Each row was made from one walk, in order. Every step used is in the known rows, and no mark comes twice. Write each row's walk.
Known rows:
x q: [ -2  -8  -1   2  -1  -5   4   4 -18  -8  -2   8   5  -9   3  11 -11  -1
   1   6  -1   5  10  -7   3   2  -1   4   5   8  -5   2 -17  -2   3]
y u: [ 13  -5   6   6   5 -13  -5  -3   1  -2   0   4   0 -13  -3  -4   5   0
   5 -55  -4 -10   2   2 -11  16   1   6   4  13  -2  -8 -12   4   2]
z u: [  4  -3   5   1   0   0  -4  -4   2   5   3   6  -7   6   5 -24   4   8
  -1 -14   1  -6  -6  -1  -2  -8  -4   4   2  -8  -3  -7 -17   6   6]
e c s: [ 18  -9   9   3   3 -17   6  -9  -1  13   5   4  26   9  10  -5  -4  -9
 -11   8  -2  -5   5  -1  -1  16  -6   9  -6 -19  -2  11 -12 -15  -3]
u x q g: [  0   3  -3  11   7  -4  23   1   0  -7   7  14  -3 -11  -2  37 -11   2
 -11  13   3   5  -1  -2 -14  19  -2 -29  -6 -20  -3 -10 -12 -10   9]
b f: [  3   6   8  10  -4  -6   5  -4   2   9   0  -1   4   0  -6  -7   6   6
   3  22   1  -4  -6   1   5 -12 -15  -5 -10  -6   3  11  13   5  -1]
z u x q p: [  2  22   0  17   7   0  11  -1  -5  10   8  13   6 -10  10   2  -6  11
  -7  72  -2  -7   5  -8 -31  10 -14   9   5 -24 -10 -25 -25  -3  10]
e c g u: [ 13 -29   6  -1   9  -7  12  -2  -1   0  -3   4  13  -7   1   3  -7  -1
  -2 -42   8 -16   6   9 -12   3 -10  17 -15 -41  -2   9 -26 -22   5]
g u: [ 17  -8  -5  -4   2   2   1  -4   1  -2   5   0  -6  -7  -2  -8   0   6
  11 -45   2 -12   3   1  -3  -7  -2   8 -12 -18  -4   0 -24  -8  -1]
d u: [  8   7  -4   3  11  -5  -6  -7 -10   2  11   1   4 -12  -4 -25   1   6
   4   5   1  -9  -9   8  -2   3  -5   5  -2  -6  -1   3  10 -12   3]
q d u: [  0  15  11   8   4   0   2 -16  -9  -9   6  -3   5 -16  -7 -24  -7  10
   0  12  -4  -9   1  11   3  -5  -7   0  -4 -28  -2   8  28 -18   2]
z u x q: [ 15   2   7   7   0   0  10  -6  -6   1   2  13  -2 -17  10   9  -6  11
  -5  31  -1  -8  -5  -4 -19   3  -9   9   4 -25  -5 -18 -30  -3   8]
q p: [-13  21  -7   9   8  -1   2   4   1  10   7   0   8   6   0  -6   1  -1
  -1  44  -1   1   7  -3 -13   8  -6  -2   0   3  -5  -7   4  -1   2]
p u x q: [ 17 -10  -1   9   5  -9  12  -6  -6 -12   3  11   2 -52   7   4 -12   7
   0  25  -4 -14   9  -5 -29  14  -8  16  -7 -36  -6  -9 -21  -4   6]
e c g q z u: [ -5 -34  11  10   5  -7   8   4  -8   8   0  20  13  18  12   0  -9   8
 -14  21  10  -2 -16   7 -17   4 -19 -12  -4 -31  -4  16  -4 -17   2]
s c g u p: [  4  -8 -16  10  -4  14   3   5  -1 -11 -11  -5  15  -6   4 -19  -1   6
  -4 -56   4  -5  28  -5 -15  22 -21  14 -19 -37  -3   2   1 -19   8]
x q p u z: [-11 -10 -21  14  12  -6  12   5 -14  -4  17  11  19 -43  -2 -34  -6   5
  -7  63  -8 -10  47 -13 -23  23  -9   5   0 -13 -17 -19  -8  -4  10]
z q p u x: [  8  19   4  13  12  -4   3  -6   5   0  12  10  -1 -43   2 -22   1   9
   4  51  -7 -14   4  -1 -56   3 -16  13 -20 -26 -12 -16 -12  -4   0]
p u z: [  1 -28 -12   3   5   1   6  -3   4  -5  12   4   6 -40  -4 -38   5   7
  -6  17  -7 -15  27  -2 -13  14  -3   2  -5 -25  -7 -12   4  -1   6]
z q d: [ -5   7  26   0 -10   3   0  -8  -6 -15  -3   2  -4 -11  -6  -9  -6   4
   3  -2  -8   4   9   4  -4 -23  -5  -7  -9  -6  -5  11   7  -9  -8]
x u z q g: [ -6 -30 -12   5  14   1   9  -2  -2 -13  17  18 -10 -16 -12 -36   7  12
 -16 -21  -5  -1  39   3  -3   2  -2 -55   0  -7 -11 -15 -20 -13  10]
x u p: [  2   3 -31  10   3   2  -1  -1  -4  -7   0   1   5 -22  15 -33   0   8
  -4 -11  -3   0  32  -2  -8  11 -10 -11   4 -20  -5 -15 -15  -7   7]
s c: [  0  -6   0   3  -5   1   1   1   1  -3  -2  -6   8  16  -5  -2  -1  -1
  -7 -10   0  -3   6  -6  10   6  -6   1  -6  -4   1   6  12  -3   0]
u z q p: [-15   6  -7   6   6   6   2   6  -6   6  15   7   8 -10  -8 -26   9   3
  -7  65  -9  -1  29  -4 -26   6  -7  -8  -1  10 -12 -17   6  -9  -2]
s c e: [  6   7  -1   3 -11   2   3   3  -3   1 -10  -7  11 -10  -5 -17   0  -8
   0 -10   1  -5  10 -16  -1  -3  -7   5  -4 -21   5  14  12 -15   0]
g u x: [ 29   3  -1   1   3   4  10 -10  12   2   6   1  -6 -20   2  14   0  11
   5 -11   1 -19  -5   5 -21   2  -4   9 -14 -43  -1 -10 -22 -15   0]
y u x: [ 24   7  11   9   7  -8   4  -7  11   3   2   4  -2 -26   0  19   6   5
   1 -18  -5 -18  -8   7 -32  27  -2   9   1  -9   0 -20 -11  -6   3]
e c g q z: [ -9 -31   5   9   6  -9  12   9 -10   3  -1  14  19  11   8  21 -14   0
 -14  35   9   3 -10   8 -13  10 -14 -12  -5 -24  -2  23  13 -23  -4]
x u: [  9 -12 -11   6   9  -3   0  -5  -4  -7   2   5  -3  -9   6 -19   0   9
  -3 -14  -2  -8  21   2   9  -1  -3 -11  11 -10  -2  -9 -22  -4   6]
d u x: [ 19  18  -1   8  14  -1   4 -12  -1   5  13   2   1 -24   0  -6   2  11
  -1  41   0 -16 -17  13 -23  14  -8   6  -3 -33   1  -8  12 -19   4]
d u z q g: [ -5 -11  -5   5  18  -1   4  -3  -9  -5  26  14  -6 -19 -21 -44  10  10
  -6   2  -3  -3  10   9 -11   9  -4 -38 -11  -4  -9  -5  13 -20   7]
g q p: [ -4  18  -5  13   8  -7  -7  10  -9   9   1   7   5  11   9   4  -4   9
  12  42   5   9   7  -4  -5   5 -10  -9  -2   8  -5   1  -4  -1  -6]
y u x q d: [ 15   8  24  16  -3  -9  16 -11  -7 -16  -5   7   5 -40  -1  32 -13   9
  -4  -4 -11 -12  13   2 -21  19  -5   6   2 -24  -4 -12  -9 -14   3]
b z q p u x: [ -5  17   2  21  11   1  13  -6  -3  -4  19  12   2 -38  -2 -23  10  12
   1  62  -3 -21   5   2 -55   8 -14  16 -24 -16 -11 -25   6  15   1]
e c: [  1  -8   1   0   3 -15   7  -1  -1   5   3  -3  12   0   1   2  -7 -10
  -6  10   2  -5  -7   4  -2  -2  -2   4  -6 -17  -1   5  -6 -10  -3]
q d: [ -9   8  16   4  -8   5   7  -8   1 -10  -4  -5   3  -5  -3   0  -8   3
  -5   5  -5   1  10   3   7  -8  -1  -4  -3 -17   0   5  17  -7  -2]

Write each row's walk:
[ -6  -4 -15  10  16   4   2   0  -9  -1  17  11   7 -20  -3 -48   9  12
 -11  48 -10  -9  49  -3 -19   4 -10 -20   9  -1 -15 -22 -17 -12   5]	x u z q p
[-17  13 -15  15  -6  13   6  -1  -6   0   6   2   3  -1  10 -39  14  11
  -7   8   4  -3   7  -1 -17   5 -10   6  -7  -8  -6 -27  10  23   9]	b z u p
[  4  13  22   4   1   0  -5 -14 -18 -14   8   3  -3 -23 -11 -35  -4  10
   7   3  -6  -5   0  12  -7 -20 -11   1 -10 -14  -7  14  17 -21  -4]	z q d u
[  8   8  -6  14  20  -8  17  -5 -10  -6  17  14  -2 -25  -6  11 -10  10
  -5  20   3  -5  -8   6 -17  23  -7 -24  -8 -28  -4  -6  -3 -22  12]	d u x q g
[  3  22  25  17   3   9  15 -20 -15 -15  15   6   0 -30 -10 -15   5  19
  -3  52  -5 -21  -7  20 -27  -6 -10   5 -19 -27  -3  -8  35  -9  -3]	b z q d u x
[ 12 -23 -16  -5   6   9   9  -2   2   0  11   2   0 -17  -7 -21   6  11
  -1 -12  -4 -16  24   1  -4   5   0   3  -6 -28  -7 -10 -12 -15   2]	g u z
[ -4 -20  11   4   7  -8  11   2  -2   2  -8   4  19  -2   3   9  -6  -8
 -13  -2   6  -5   0   9 -10  10  -9   7  -5 -21   2   8   0 -15   5]	e c g
[  6 -26 -11   1   7   3   0  -4 -11 -11  11  12  -3 -24  -2 -40   9  12
  -9  10 -10  -9  42   2  -5  -6  -4 -19   9  -5 -10 -14 -22 -12   3]	x u z q
[-13  16  -8  11   7  -6   6   8 -17   1   5   7  13  -4   2   3 -10  -3
   0  45  -2   6  18 -12  -9  10  -6   4   5  11  -9  -7 -12  -3   5]	x q p
[-11  -9  -3   3  -2   7   6  -5   4   5  13   8  -2  14   1 -19   2   5
 -15  24  -3  -6 -14   1 -14  -6  -6 -10   2 -17  -7  -2   4  -3   4]	q z u
[ -2  28  -2  15   7  -1  16   4  -7   5   6   7  12 -17   6  26 -10   5
  -7  83  -3  -1  11  -7 -29  19  -9   4   2 -16  -6 -18 -10 -11   4]	u x q p
[ 14  14  -1  20  14 -10   1   0   4   7   7  10   3 -33  14  -2  -6  18
  13  61   2  -9   3  -2 -36  14 -18   6 -16 -33  -6 -10  -8  -4  -2]	g q p u x
[ -3 -22  14   2  -3   3   5 -11  -3 -21   8   5   0 -50 -10 -47  -1  12
  -4  12 -15 -12  33   2 -17 -10  -8  -3 -14 -32 -13  -4  13  -9  -3]	p u z q d
[ 12 -19   5   0   6   9   4   0   1  -6  -6   7  -1 -10  -1   0   1   8
   5 -56   7 -10  11   4 -12   5  -8  12 -12 -24   0   4 -19 -15   8]	c g u
[ -8  -4   5  10  -1   8   7  -4  -5   1   8   8  -2  10   1 -23  14  12
  -6   1   5 -11  -3   2  -3  -6  -3   4  -4   3  -2 -17   2  25   7]	b z u
[  3  13  17   9  -8   4  22 -10  -6 -15  -4   3   5 -26   4  35 -19   8
  -9  46  -8  -1  11   0  -9   2  -6   1  -1 -40  -3  -4   4 -16   0]	u x q d
[  4 -26  13   7   7 -16   1   7 -12   2 -13  11  16   4  11  19 -11   3
   1  -3  13   3  -1   8  -2   7 -13   2  -6 -16   3  18  -9 -15  -2]	e c g q
[ 19  -1   4   1   8   1  12  -7  12  -5  12  13 -22 -16  -9  10   1  11
   6 -49   1 -10  -9   7 -31  -6  -6 -26 -29 -32  -7  -4 -31 -18   0]	z q g u x
[  6  11 -15  11   1  -8  -7   2   1  -2  -4  -1   6 -25   5 -18   5   0
   5 -42  -5  -2  13  -1 -27  28  -6   7   0   3  -5 -16   0  -1   4]	y u p
[ -8  -5   7   1   4  -2   0   3   0  -8   6  12 -16   4 -12  -4   1  -1
   1 -39   1  11  -4   2  -8  -7  -2 -37 -16  11  -6   3 -10  -2   0]	z q g
[  0   7   9   9   2  -5   6 -11 -26 -17   4   4  11 -26  -5 -13 -16  10
   2  19  -5  -4  14   4   7  -2  -8   5   1 -20  -6  12  12 -21   4]	x q d u
[-19   6 -23   9  -5  13   5   1   2   4  11   4   4   3  10 -31   2   5
 -16  32  -4   3  -6  -2 -29   5 -13 -11   0 -26 -10 -11  12  -4   6]	q z u p
[ -4 -16   0   6   7   4  15  -1  -6 -14  15  15 -16   0 -17 -14  10   9
   7 -71   6  -8   4   4  -8 -13  -2 -23 -30   1  -7  -5 -15   7   1]	b z q g u
[  4  20  -5  16  13  -2   9  -5  13   5  12   3   7 -39   5 -11  -1   7
  -1  59  -3 -16   3  -1 -46  19 -13  12 -13 -38  -7 -21   1  -2   6]	q p u x
[  3 -16  12   7   4   1  -5   9 -10  -4 -16  13   2   3   9  17  -4  13
  10  -7  11  10   5   3  -1  11 -11  -2  -1  -1   4  12  -4  -7   1]	c g q
[ -2 -16   3  -3   0   6   1   2  -8  -4   9   7  -1 -15  -9 -20   8   4
  -4  21  -9  -2  19   0 -13  -3  -1  -6   0   4  -8  -6  -1  -7  -4]	u z q
[-15   5  -1  17   9  -3   4   0 -13  -8  16  12   3 -27  -6 -44  10   6
   7  27  -2 -14  16  -3 -35  -3 -12  14 -23  11 -13 -13   5  21   0]	b z q p u
[  3  -4 -11   1  10   7   5   0  -5   4  19   7   2 -19 -10 -37   9  10
   5  23  -8 -12  31  -4 -28  -1  -9   1 -11  -9 -16 -15 -20 -17  -3]	g u z q p
[  9 -16  -3   6   6  -5   3  -1   2   1   8   4   6 -23  -9 -14  12   4
  -8 -18  -9 -15  24   2 -14  29   4   0   9   6  -5 -20   1  -4   4]	y u z
[-18   0 -26  11  -8   7  10   4 -15  -4   7  11   8  -7  12 -23 -10   4
 -15  35  -6   7   6 -10 -25   8 -13  -5   6 -19 -14  -7  -2  -7   8]	x q z u p
[  3  -7 -11   4  13   4   1  -6  -9   4  20   2  10 -24  -9 -39   8  11
  -7  40  -4 -13  13   9  -6  17  -3  -4   4 -15  -4  -8  22 -18   7]	d u z
[ -8 -20  -6  20  15   1   2  10  -6   0   4  17  16 -32   6 -28   0  18
   1  54   4  -5  37  -3 -28  30 -20  -1  -8 -21  -8 -10   6  -8   9]	c g q p u z
[-11 -17  -5   5  -3   3  10  -1 -14  -3  10  16   3   4   2  -7  -9   5
 -14  27  -4  -1  -3  -7 -12  -5  -7  -8   9  -9 -11   1 -13  -4   7]	x q z u
[ 10  -4   4  11   0   5   6  -5   5  10   9  16  -8   5  13  10  -2  21
  -6  59   1  -4 -26   5 -27   1 -12 -17  -2 -35  -4  -1  -2 -11  -4]	g q z u x
[ -6 -15  10   8  -2   9   3   5  -1  -8 -12   0  14  13  -4   7  -1   1
 -14 -20   5  -2  12  -3   1  18 -11   5  -5 -10   5   7  16  -9   8]	s c g
[  0 -16   0   6  -2   1  -2   0  -6   6   8  16  -7  20   9  -9  -3  16
   0  21   3   3 -17   0  -8  -7 -11 -15   2 -11  -6   8  -4  -2  -4]	g q z u
[  4  -5   6  11   5   1   0  -8 -17  -6  10   5   8 -23  -3 -28  -4  24
   2  48  -3  -5  20  11   9   5  -9 -15  -1 -30  -4   6  31 -26  -4]	g q d u z
[ -3  -5 -32   7   3  -2  13   6  -9 -14   6   8  -1 -19   0  -5 -12   5
   5 -57   4   9  25  -8 -10  12  -8 -22 -19 -24 -11  -3 -29 -12   9]	x q g u p
[ -9   5   7  17  11   0  -4  13 -10   5  -9  13  11   8  10   9  -3  10
   7  34  11  11  12  -1 -12  17 -17  -4  -2   4  -1   3   1  -6   2]	c g q p
[  1   1  18   7  -7  -2  -2  -3  -8  -9 -10   3  -2   0   6   9 -12  14
  11   6   2   9   7   2  13 -12  -7 -11  -4 -15   1  15  10  -8 -10]	g q d
[ -5   7  -9  13  12  -6   0  -1   4   2  10   3   7 -26   1 -33  -2   4
   5  26  -2 -10  13  -6 -24   8 -11  10 -11 -15 -10 -10  -2   6   5]	q p u
